Each row comes from the steps of one walk. Every step used is in the known rows, and no mark comes twice. Write the walk behind each row, first mark first.
Known rows
vukod -> gatu -> fipa -> volov: 2.95, -1.42, 0.58, -0.21, -0.58, -0.61, 3.58, 1.66, -0.96, -0.35, 0.81, 3.19, -0.28, 0.17, -0.34, -3.91, 4.97, -1.63, -0.59
fipa -> volov -> vuli -> gatu -> vukod: 3.85, -0.16, -2.65, -2.10, 3.98, 1.78, -7.28, 3.25, -0.72, -0.14, -1.78, -0.64, -1.72, 0.46, -0.82, -0.38, 6.01, -1.19, 0.25
vuli -> gatu -> fipa -> volov -> vukod: 2.29, -1.20, -1.48, 0.72, 0.88, -1.02, -2.74, 6.27, 0.32, 0.62, -0.66, 0.12, -3.98, 0.41, -0.59, -3.14, 5.10, -1.34, -0.19
vukod -> gatu -> vuli -> volov -> fipa: 2.73, -2.53, -2.61, -5.80, -1.64, -2.54, -1.02, -0.04, 0.85, -0.23, -0.20, 4.76, 1.68, 0.07, -1.27, -3.76, 5.34, -1.24, 0.26
vukod -> vavop: 1.41, -0.65, 1.22, -1.50, 2.22, -4.05, -0.33, -1.90, 2.25, 0.75, -0.24, 0.62, -1.49, -0.85, 1.83, -0.01, -1.57, -1.56, -0.22
gatu -> vukod -> vavop: 2.02, -0.88, -0.06, 0.67, 2.96, -1.91, 2.00, 0.70, 0.96, 1.20, -1.92, 0.45, -3.90, -0.13, 0.33, 0.16, 0.51, -2.07, -0.57
fipa -> volov: 1.97, 0.72, 1.33, 0.45, 2.52, 3.42, -3.73, 1.63, -0.28, -0.06, 0.56, -0.02, -1.41, 0.85, 0.59, 0.75, 3.13, 0.01, 0.64
fipa -> gatu -> vuli: 0.49, -0.09, -1.58, 2.48, 0.16, 0.36, -6.09, 0.98, 0.65, -0.25, -1.58, 2.21, -0.63, 0.01, -2.37, -0.13, -0.59, -4.49, -1.42
vuli -> gatu: 0.81, -0.66, -2.48, 0.19, -1.16, -0.53, -2.59, 1.03, 1.06, 0.47, -0.86, -0.40, -0.59, -0.02, -0.70, -1.39, 1.76, -0.45, -0.19
gatu -> vukod -> volov: 1.65, -1.35, -1.16, 0.34, -0.34, 2.90, 0.35, -1.14, -0.21, 1.01, -1.62, -0.58, -2.92, 0.08, -1.31, -1.03, 2.43, 0.88, -0.71
vuli -> volov -> vukod: 0.24, -1.96, -2.49, -5.15, 2.81, -0.27, -0.50, 4.27, 0.40, 0.84, -0.15, 0.92, -2.54, 1.42, 0.34, -0.10, 4.81, 0.42, 2.12
gatu -> fipa -> volov -> vuli: 2.55, -0.10, 0.01, -0.38, 2.81, -0.90, -2.19, 5.17, -1.21, -0.68, 0.55, 1.49, -0.72, -0.61, -0.39, -1.97, 5.09, -1.19, -0.75
volov -> vuli -> gatu -> vukod -> vavop: 3.20, -1.44, -4.39, -3.99, 2.92, -4.19, -4.54, 1.01, 0.60, 0.32, -3.01, -0.26, -1.13, -0.96, -0.85, -1.50, 2.77, -2.30, -0.57
vuli -> gatu -> fipa -> volov: 2.23, -0.59, -1.25, 2.12, 0.12, 0.10, -2.39, 5.20, 0.54, 0.36, 0.19, 1.07, -2.07, -0.03, -0.74, -2.70, 5.54, -1.12, -0.82
vukod -> volov -> fipa -> gatu: 3.30, -0.24, 0.06, -2.79, -1.58, 0.59, -5.42, -4.97, 2.54, 0.65, 1.46, 1.46, 0.21, -1.95, -1.64, -1.99, -2.21, -0.15, -0.51
vuli -> volov -> fipa -> gatu -> vukod: 3.15, -0.17, -2.41, -2.69, 2.53, 0.83, -1.68, 3.11, 2.02, 0.81, 1.67, 4.14, -0.61, -0.37, -1.89, 0.16, 3.08, -1.99, 0.78
vuli -> volov: 0.32, -0.98, -2.19, -2.85, 1.61, 1.48, 0.17, 2.90, 0.66, 0.39, 1.20, 2.32, 0.39, 0.73, 0.09, 0.53, 5.33, 0.79, 1.16

Which walk is each row?
0.70, -0.72, -3.02, 0.64, 1.17, 1.25, -6.06, 2.76, 1.07, -0.01, -0.75, 3.66, -0.41, 0.45, -2.34, 0.22, 2.82, -4.07, -0.67 : fipa -> gatu -> vuli -> volov
3.93, -0.49, -1.86, -3.58, 3.65, -1.23, -1.81, 1.98, 3.12, 1.18, 1.56, 4.59, -1.41, -0.79, -0.97, 0.13, 2.34, -2.73, 0.70 : vuli -> volov -> fipa -> gatu -> vukod -> vavop
1.48, -1.33, -2.42, -4.42, 0.27, -1.58, -5.50, 3.34, 1.51, 0.03, 0.02, 3.71, 0.62, -0.15, -1.17, -1.43, 4.96, -0.33, 0.27 : gatu -> vuli -> volov -> fipa
1.87, -1.48, -2.07, -5.52, -0.34, -0.15, -5.55, -4.29, 0.16, -0.13, -0.80, -0.81, 1.33, -1.29, -0.66, -1.93, 1.65, 1.64, -0.39 : vukod -> volov -> vuli
-0.15, -2.55, -3.23, -4.24, 1.37, -1.26, -4.95, 5.04, 0.25, 0.32, -2.11, 1.69, -2.29, 1.41, -0.74, -1.22, 5.87, -0.67, 0.84 : gatu -> vuli -> volov -> vukod
1.77, 0.10, 1.47, 2.40, 1.57, 0.81, 0.24, 5.34, -0.65, -0.16, 1.28, 1.69, -1.91, -0.01, -0.05, -1.63, 4.48, -0.77, -0.75 : gatu -> fipa -> volov
1.25, -2.93, -2.93, -6.58, 1.58, -1.03, 1.71, 2.64, 0.18, 0.69, -0.29, 2.13, -1.77, 1.53, 0.14, -1.74, 5.69, -0.22, 2.15 : vuli -> volov -> vukod -> gatu
2.82, 0.60, -0.43, -1.07, -0.12, -2.32, -6.61, -0.15, 2.23, -0.07, 0.40, 3.13, 0.31, -1.51, -2.37, -1.27, -2.53, -3.47, -0.83 : volov -> fipa -> gatu -> vuli
2.04, -1.17, -4.04, -3.11, 0.76, -4.27, -3.80, 3.14, -0.23, -0.50, -1.28, 0.61, 0.84, -1.36, -1.46, -3.05, 3.77, -1.49, -0.99 : volov -> vuli -> gatu -> fipa
1.09, -1.06, -2.13, 1.77, -1.54, -2.12, -0.09, 4.24, 0.65, 0.38, -0.16, 1.10, -1.26, -0.60, -1.10, -3.24, 3.51, -1.09, -1.19 : vuli -> gatu -> fipa
1.62, -0.96, -3.27, 1.62, -0.21, 0.50, -0.79, 2.78, 0.36, 0.94, -2.23, -0.55, -2.77, 0.45, -1.59, -1.24, 3.26, -1.13, -0.53 : vuli -> gatu -> vukod
1.50, 0.43, -1.42, 4.01, 1.81, 2.24, -0.55, 1.34, 0.09, 0.52, -1.31, 1.34, -2.68, 0.21, -2.50, 0.92, -0.81, -4.39, -1.05 : fipa -> gatu -> vukod
0.96, -3.04, -1.66, -4.58, -0.56, -3.82, -0.85, 0.74, -0.72, 0.15, -3.13, 0.33, -2.92, 1.21, -0.56, -3.56, 1.69, -1.87, 0.64 : volov -> vukod -> gatu -> vuli
1.77, -0.66, 1.24, 0.68, 2.47, -0.57, -0.22, 6.49, -0.89, 0.22, 0.19, 0.59, -4.25, 0.56, 0.11, -2.13, 4.15, -1.06, 0.02 : gatu -> fipa -> volov -> vukod
2.07, -0.39, -1.55, 2.83, 0.53, 3.49, -2.08, -1.35, 0.56, 0.85, -1.26, 0.93, -2.78, -0.14, -2.68, -0.04, -0.25, -3.08, -1.28 : fipa -> gatu -> vukod -> volov
2.47, -1.57, -2.66, -2.52, 0.94, 1.26, -2.05, -1.45, -0.70, 0.47, -2.36, -0.84, -1.73, -0.46, -1.65, -1.34, 3.03, 0.42, -0.72 : gatu -> vukod -> volov -> vuli
1.38, -1.66, -2.56, -1.61, 3.03, -1.89, -6.51, 2.68, 2.06, 0.70, -1.79, 3.18, -3.10, 0.50, -1.22, -0.19, 1.76, -5.01, -0.18 : fipa -> gatu -> vuli -> volov -> vukod -> vavop
3.47, 0.06, -2.13, -3.11, 3.43, 1.02, -8.49, 2.06, -0.29, -0.45, -0.88, -0.43, -0.32, 0.11, -0.25, -0.51, 5.08, -0.80, 0.48 : fipa -> volov -> vuli -> gatu
1.47, -2.91, -3.01, -4.22, -1.57, -1.17, -0.02, 0.49, -0.02, -0.29, -1.03, 3.98, 1.25, 0.88, -1.02, -3.13, 6.41, -1.34, 0.07 : vukod -> gatu -> vuli -> volov
3.02, -1.55, -0.86, -0.03, 1.99, -3.09, -3.04, 5.27, 1.45, 1.03, -0.79, 0.44, -4.79, 0.04, 0.32, -3.13, 4.37, -2.11, -0.32 : vuli -> gatu -> fipa -> volov -> vukod -> vavop
2.56, -2.16, -3.45, -4.40, -1.30, -1.47, -5.44, -1.65, 0.62, 0.12, -0.89, -0.10, 0.57, -1.69, -1.37, -3.94, 3.82, 0.94, -1.16 : vukod -> volov -> vuli -> gatu -> fipa
3.55, 1.01, -0.28, 0.10, 1.13, -0.78, -2.13, 0.36, 1.69, 0.53, 0.59, 2.35, -1.33, -1.35, -2.49, -0.47, -2.72, -3.42, -0.51 : volov -> fipa -> gatu -> vukod
2.67, -0.55, -2.76, 0.43, 1.54, 2.15, -3.99, -1.45, 0.20, 0.45, -1.81, 0.83, -1.85, -0.60, -2.94, -0.29, 0.25, -3.39, -1.31 : fipa -> gatu -> vukod -> volov -> vuli
